Each row was made from one path, in order. Every step used is in the known rows, and no mark comes twice. Write each row's path.
In the rows, 128 means zero.
Known rows
d -> z -> j -> n -> h: [ 73 162 141 125  87 146  84  71  94 136 149 117 101 159 134  83 138 132
  79 125  97 153 183 123 108 135 104  80 125 100 133 128 105 129 168 134
 143 161 142 141 132]
w -> s -> g -> n -> h -> p: [121 159 139 143 139 118 100 183 128  97 113  96  96 152 180 108 108 142
  82 128 200 148 132  98 117 123 141 103 134 157 120  43 149 132 125 165
 146 185  76 112 137]
n -> g -> b -> d -> v: [101  26 134 136 169 159  92 131 136 108 137 129 122 144 221 143 136 126
 152 106 133 188  78 110 123 130 220  47 138 143 107 136 161 125 137 106
 149 125 200 131 174]
v -> g: [122 104 126 134 133 134 138 219 141 125 128 115 117 131 129 127 116 133
 114 135 164 144 114 117 124 119 158 105 130 142 113 151 137 134 112 124
 133 126 118 121 159]
w -> s -> m: [122 147 139 120 133 113 124 126 140 105  96 116 120 169 147 135 137 107
  93 108 152 108 143 121 120 123 120 110 114 147 163  75 123 123 115 153
 146 154 111 128 105]
v -> g -> n -> j -> p -> h: [ 85 131 128 128 134 114 126 163 169 126 127  92 102 147  79  86  64 133
  68 128 172 151 129 107 120 131 150  68 150 135 108  79 137 127 120 176
 144 165 128 118 148]
j -> n -> h -> p: [110 118 142 131 128 122 108  94 126 132 120 110  89 114 156  93 114 129
  88 134 155 144 188 107 125 146  92 127 116 126 117  80 132 128 148 165
 108 144 116 132 151]
z -> j -> p -> h -> n -> g -> b -> d -> e: [ 79  68 155 128 138 146  72 116 143 109 157 114 103 181 208  77  59 131
  83  92 109 187 127  90 120 127 189  73 155 149 115  40 136 132 144 129
 128 151 203 137 142]
m -> s: [138 164 133 133 122 142 142 117 133 121 112 120 120 134 149 131 139 117
 115 138 105 131 127 130 117 126 141 114 139 129 151  91 131 129 135 130
 137 128 101 115 108]
s -> w: [127 161 144 110 151 139 125 100 140 117 118 112 126 119 119 129 126 113
 107 127 135 141 121 125 122 118 149 136 136 132 128  97 138 124 130 164
 122 144 123 137 139]
v -> g -> b -> j -> p -> h -> n: [103 116 133 138 134 112 121 171 150 109 142  95  86 138 157  70  67 128
  70 106 165 169 122 125 132 134 134  74 162 144 114  60 148 117 155 148
 134 116 153 112 164]
g -> b -> d -> e -> h -> n -> j -> p: [ 68 122 173 111 147 135  51 126 141 121 151 125 105 170 196  68 102 126
 159  96  73 196 132  93 136 142 176 100 131 143  92  57 157 139 147 148
 115 129 190 122 158]
m -> s -> g -> b -> j -> n -> h -> p: [116 178 163 128 131 129 131 154 135  87 134  96  68 138 217  92 114 130
  81 124 169 164 149 123 115 151 146  72 157 126 126   4 157 119 150 155
 143 143 133 103 148]
e -> d -> b -> j -> p -> h -> n -> g: [ 80 146 154 130 126 138  92 111 168  93 141 103 101 194 205  75  94 125
 146 103 123 213 150 109 136 142 180  81 156 141 145  49 106 139 130 138
 142 134 196 123 159]
e -> d -> z -> j: [108 244 137 115 100 146 116 118  93 124 135 133 128 186 154 103 156 135
 163 117  85 152 154 133 128 144 162 134 133 136 145 134 113 156 138 112
 141 150 183 152 156]
v -> d -> z: [107 176 140 121 120 138 113 184 107 133 131 143 139 157 156 113 152 143
 122 128 106 147 146 125 122 140 121 102  97 140 120 158 152 160 145 117
 134 132 149 143 155]
b -> j -> p -> h -> n: [ 91 126 126 138 105 112 110  72 146 118 131 103 105 156 119  71  91 121
  66 111 138 155 159 131 128 152  89 108 147 129 143  53 103 116 158 149
 120 134 143 115 134]
v -> d: [108 103 143 112 127 120 129 180 140 128 122 132 138 148 158 124 142 136
 129 124 130 141 136 131 124 143 127 104 121 135 118 133 140 145 128 126
 123 124 139 136 164]
v -> g -> b -> j -> p: [132 178 135 118 137 112 145 221 141 103 140 111  96 146 159 110  97 128
  99 113 172 138 130 134 132 138 176  69 148 137 101 103 158 134 131 137
 133 117 176 115 194]
j -> b -> g -> n: [137 115 148 129 136 124 145 168 138 108 147 119 108 113 197 105  99 121
 162 132 163 164 107 118 140 117 156  77 138 134 108  95 156 120 127 119
 161 135 143 124 108]
z -> j: [121 139 124 121 100 129 123 109 130 122 132 119 130 159 128 118 127 127
 116 119 127 120 134 142 120 131 142 129 156 121 138 112 101 124 134 123
 130 142 148 136 141]
s -> g -> n -> h -> p: [119 141 140 140 155 121 111 177 131 112 127 104  97 119 155  99  94 156
 108 130 183 155 130  96 130 129 129 123 129 146 106  57 159 131 119 149
 135 175 102 123 147]
n -> j -> b: [124 141 149 111 132 129 111 134 146 111 143 125 127 160 140 129 129 113
 146 123 127  98 134 133 119 143 163 122 153 124 112 102 113 116 118 154
 141 118 172 121 137]
b -> d -> e -> h -> n -> g: [ 50  36 162 141 138 162  37 151 143 126 157 122 114 175 207  90 118 136
 159 112  93 235 120  69 126 118 176  97 113 156 117 114 137 142 123  99
 125 152 135 121 145]
j -> b -> d: [122 123 161 103 153 134 130 143 118 109 144 141 123 149 177 129 139 108
 166 121 127 136 138 119 129 151 166  82 128 140 108 119 138 131 119 122
 127 110 172 135 158]
z -> j -> p -> h: [106 175 121 123 119 125 145  85 145 128 127 107 120 157  92 100  77 119
  70 118 134 111 169 129 116 150 115  92 158 131 154  87  93 128 144 155
 122 144 148 136 146]
g -> b -> d: [128 113 151 109 160 127 118 126 109 118 148 142 117 129 184 125 134 128
 158 110 116 156 104 126 134 136 166  82 130 138 103 110 171 130 129 122
 125 115 173 138 155]
v -> d -> z -> j -> p -> h -> n: [ 81 184 136 129 104 131 102 120 122 131 125 112 125 181 148  54  98 134
  54 115 105 149 182 126 121 152  91 108 129 140 139  75 118 149 182 137
 132 143 165 146 152]
p -> h -> n -> g -> b -> j: [ 95  54 135 151 130 124  67  96 148 108 170 104  99 151 185  89  95 137
  92 100 140 185  94 124 120 120 142  87 168 135 132  59 138  99 147 130
 152 137 152 113 126]
d -> v: [112  72 110 142 120 149 126 116 138 125 104 125 139 126 142 131 136 121
 131 121 128 151 106 129 126 133 143 104 136 129 133 155 119 122 155 121
 134 120 149 124 138]
b -> g: [123 105 123 142 126 136 139 148 142 124 143 122 120 129 166 127 125 134
 129 133 162 163 112 119 127 123 143  96 128 138 119 135 126 128 115 117
 139 130 131 123 132]
h -> n -> g: [113  55 132 156 136 136  74 128 140 118 137 109 116 142 182 114 118 134
 108 129 137 155 118 111 131 106 145 163 128 130 124  82 128 119 132 113
 151 140 129 120 119]
n -> h -> p: [126 145 128 142 144 127  99 113 124 131 125 118 103 130 145 113 124 141
 103 127 148 131 161 107 121 143 112 131 125 149 119 107 130 133 125 160
 101 145 109 130 173]
m -> s -> g -> n -> h -> p: [126 182 145 146 151 135 125 167 135 105 110  96  88 126 177 102 106 146
  94 141 161 158 128  98 120 126 143 109 141 145 129  20 162 131 126 151
 145 176  75 110 127]

Which path is each row?
[103 192 157 115 126 139  79  73  75 121 154 125  82 154 206  68 132 134
  97 111 121 168 179 114 121 155 140  77 122 130 101  72 160 140 171 144
 118 155 192 158 179]  g -> b -> d -> z -> j -> n -> h -> p
[102 192 133 117 103 152  98  97  88 125 149 139 129 189 145 105 158 132
 121 116 102 155 144 128 117 145 161  92 126 133 125 135 121 146 138 105
 130 153 181 152 159]  b -> d -> z -> j
[108  59 159 119 156 151  84 184 128 111 163 145 118 157 216 135 112 139
 150 104 111 186  92  90 122 116 219  64 122 152  94 127 170 142 108 107
 130 140 188 133 142]  n -> g -> b -> d -> e
[ 65  57 182 131 154 163  50 178 144 111 165 126 111 175 236  92 108 118
 184 112  94 214 130  69 129 125 194  86 122 160 113 106 141 139 125 101
 135 130 155 120 147]  j -> b -> d -> e -> h -> n -> g
[125 133 143 139 140 115  81 135 142  97 148 105  94 155 208  95  98 128
  94 108 146 150 134 128 138 127 165 126 146 126 113  36 149 120 151 126
 149 129 187 114 152]  h -> n -> g -> b -> j -> p
[ 97 151 165  91  86 129 135 121 138  96 130 125 109 167 199  86 146 116
 195 111 114 207 150 140 142 150 168  77 143 106 131  92 118 139 138 125
 135 121 205 133 141]  e -> d -> b -> j -> n
[ 85  26 120 134 133 161 125 189 143 119 112 122 125 151 165 130 146 124
 131 121 162 197  92 109 120 139 198  46 128 151 102 177 134 136 126 107
 129 121 163 126 198]  b -> d -> v -> g
[139 117 135 128 156 128 138 230 131 119 140 120 110 110 167 125 102 134
 131 124 152 143  90 122 130 111 173  93 141 143 100 137 173 129 125 126
 142 111 139 123 159]  v -> g -> b
[112 176 145 125 141 157  73 126  92 109 175 135 115 185 205 117 137 140
 124 107 109 162 116 117 116 126 213  70 135 140 113 119 157 142 136  99
 155 153 209 149 168]  n -> g -> b -> d -> z -> j
[ 98  95 127 126 125 149 134 123 135 121  98 129 135 145 172 127 156 122
 189 115 111 177 117 126 136 148 167 111 136 139 137 152 115 139 140 118
 135 122 175 133 162]  e -> d -> v
[ 78  57 160 118 137 134  75  72 147 113 155 118 115 174 159  86 118 110
 128 109 120 160 126 117 118 153 145  92 155 137 111  55 110 105 130 155
 133 118 171 126 133]  p -> h -> n -> j -> b -> d
[ 98  82 153 138 189 130  87  99 138 114 152 110  96 140 203  93  77 124
  93 109 135 175 130  95 132 134 160  77 133 150 112  41 163 126 143 139
 140 129 174 130 152]  j -> p -> h -> n -> g -> b -> d
[118 119 154 106 127 133 126 195 149 114 123 136 141 151 191 116 131 134
 165 119 110 163 119 129 128 131 156  76 130 132 115 131 145 148 130 124
 127 106 165 138 155]  v -> d -> b
[110 126 150 106  80 129 124 112 144 101 136 122 111 149 168  89 126 114
 137 116 129 181 141 143 131 135 143  71 143  95 126  95 120 121 151 127
 135 119 181 125 116]  d -> b -> j -> n
[109 140 158 121 136 116 115 166 133  93 149 103  75 131 195  90 102 142
  94 113 193 160 150 121 126 154 128  88 147 125 102  40 155 116 145 151
 133 143 160 115 169]  s -> g -> b -> j -> n -> h -> p
[ 88 125 125 136 125 117 127  95 171 125 144  99 103 145 117  85  73 134
  83 126 170 170 128 110 122 136 137  59 145 130 117  62 126 120 121 170
 149 169 142 120 121]  b -> g -> n -> j -> p -> h
[113 165 125 130 148 123 152 100 144 132 123 116 118 125  94 111  79 120
  83 126 136 119 164 116 125 148 102  89 131 138 144 106 120 132 138 158
 120 131 126 128 133]  j -> p -> h
[ 90  56 129 140 115 135 104 171 145 107 120  96  74 129 205  84 114 130
  85 110 192 198 130 120 119 149 159  39 152 136  97 106 151 115 170 151
 122 128 168 116 210]  d -> v -> g -> b -> j -> n -> h -> p
[105 140 150 119  95 128  95  98 139 105 135 112  86 152 185  76 122 127
 115 116 149 183 174 122 124 149 124  74 140 117 119  71 121 126 149 161
 106 136 160 125 162]  d -> b -> j -> n -> h -> p
[ 73  81 180 117 137 152  75 162 127 120 152 134 116 157 210  77 115 111
 197 108  77 203 135  86 137 137 155  93 121 155 114 106 141 136 142 110
 118 113 150 124 138]  j -> b -> d -> e -> h -> n
[119  83 151 122 177 137  94 146 125 110 162 133 112 146 207 140 128 133
 145 113 135 166 100 109 125 125 202  71 130 143 103 109 170 132 113 115
 143 133 178 134 164]  n -> g -> b -> d
[114 140 155 113 107 111 132 188 133  75 138 104 101 160 206 115 120 114
  92 112 188 152 119 144 119 134 159  63 154 116 126  49 143 115 152 134
 171 134 152 103 112]  w -> s -> g -> b -> j -> n
[119 119 144 126 130 138 121 157 162 107 159 119 118 159 179 127 125 119
 149 127 161 135 119 125 117 136 179  89 151 135 104 107 111 115 105 141
 153 119 173 116 140]  n -> j -> b -> g
[110  48 137 157 166 132  77 106 143 120 156 106 106 116 189  99  78 134
 101 113 127 167  93 108 127 105 137 113 153 141 129  67 155 104 150 133
 156 128 134 122 109]  p -> h -> n -> g -> b
[ 72 155 135 145 130 156  66  72 117 120 153 108 107 199 163  72  99 129
  55 115 119 174 170  98 115 142 154  89 127 146 136  65 113 142 153 122
 144 166 182 144 156]  b -> d -> z -> j -> p -> h -> n -> g
[117 114 128 153 135 121 103 122 133 127 139 107  86 116 184  89 106 153
 111 131 182 189 130  97 130 124 122  94 126 151 104  78 154 128 120 149
 125 173 102 127 149]  b -> g -> n -> h -> p
[ 93  57 142 146 125 138  96 105 171 113 162 102 109 152 178  86  95 118
 118 121 155 166 111 116 118 133 135  96 166 141 118  63 101  97 130 153
 154 117 151 112 110]  p -> h -> n -> j -> b -> g
[101 137 125 137 110 122 117  62 143 125 123  97 113 152 123  71  74 119
  62 115 128 129 162 129 127 140  98 136 159 126 149  41  94 118 164 148
 127 139 144 132 127]  z -> j -> p -> h -> n
[131 127 144 121 108 126 141 148 138 103 152 111 110 142 198  95  99 122
 147 123 160 154 113 132 132 120 170  79 167 125 117  79 129 115 132 114
 164 148 164 132 121]  z -> j -> b -> g -> n
[ 51  51 179 124 111 146  67 226 182 116 159 118 122 189 242  72 116 130
 178 112 114 215 123  95 121 137 167  79 139 158  99 101 125 137 128 130
 138 119 164 111 157]  v -> d -> e -> h -> n -> j -> b -> g
[100  44 140 123 151 163 138 219 143 105 121 125 123 149 194 133 135 106
 155 120 162 174 102 109 123 145 214  33 137 155  98 167 138 131 130 110
 139  99 185 126 200]  j -> b -> d -> v -> g
[ 84  57 169  98 118 141  95 241 146 104 149 129 113 180 170 100 107 128
 154 114 141 187  96  93 121 125 231  53 139 147  65 108 155 137  96 134
 136 152 186 124 149]  v -> g -> n -> j -> b -> d -> e
[132 131 147 142 152 123 116 155 133 112 145 109  81 115 215  90  95 134
 138 131 181 167 141  96 131 131 139  83 134 154  99  71 158 124 124 153
 134 152 125 126 152]  j -> b -> g -> n -> h -> p
[ 94 160 126 124 134 122 122  82 161 130 131 110 121 158  78 109  90 123
  75 122 136 112 159 121 113 154 123  96 147 128 132  86 101 124 126 183
 125 140 148 122 141]  n -> j -> p -> h
[ 82  32 123 144 141 146  88 166 132 121 106 107  92 139 181  92 126 143
 113 119 182 221 110  86 123 140 179  42 125 163  86 120 162 136 133 142
 115 164 134 131 216]  b -> d -> v -> g -> n -> h -> p
[125  85 154 125 156 127 113 141 134 114 147 115 101 107 199 120 100 122
 118 126 143 148 128 118 132 113 159 101 130 109 111  84 167 120 146 125
 160 128 163 128 114]  j -> n -> g -> b
[113 157 145 128 121 135 125 161 156  99 118 100 116 157 142 114 121 135
 114 136 141 147  90 125 115 119 179 111 159 117 125  25 142 119 115 142
 178 169 116 102  89]  m -> s -> g -> n -> j
[ 91  39 127 162 142 139  76  97 153 126 144 102 114 138 152 101  91 133
  84 124 138 168 117 102 121 113 122 125 140 139 141  84 119 110 136 131
 148 144 110 120 107]  p -> h -> n -> g
[ 77  98 156 111  87 134  89  91 141 109 151 118  94 156 166  88 134 124
 127 112 116 195 152 128 117 137 128  25 145  94 123 109 108 115 146 147
 130 131 157 119 139]  d -> b -> j -> n -> h
[ 87 166 147 107  87 146 108  78  87 123 143 131 115 172 156  84 149 120
 104 123 109 168 170 129 122 148 141  87 114 109 122 110 122 142 161 109
 136 152 190 154 134]  b -> d -> z -> j -> n
[102 139 157 106 120 120 120 191 181 102 129 114 119 170 208  84 101 140
 146 122 151 192 121 121 133 131 188  44 135 127  87  65 152 149 120 153
 150 143 198 130 159]  v -> d -> b -> g -> n -> j -> p
[122 198 156 113 147 153 115 146  85 116 153 151 124 157 174 118 149 115
 158 124 102 142 148 113 128 148 162  80 105 145 112 144 150 146 137 113
 137 117 182 142 149]  j -> b -> d -> z
[134  69 143 149 161 130  74 137 132 112 148 113 107 120 217 111 104 135
 127 118 129 153  95 117 137  98 159 150 140 130 110  65 163 114 145 116
 159 123 152 122 117]  h -> n -> g -> b
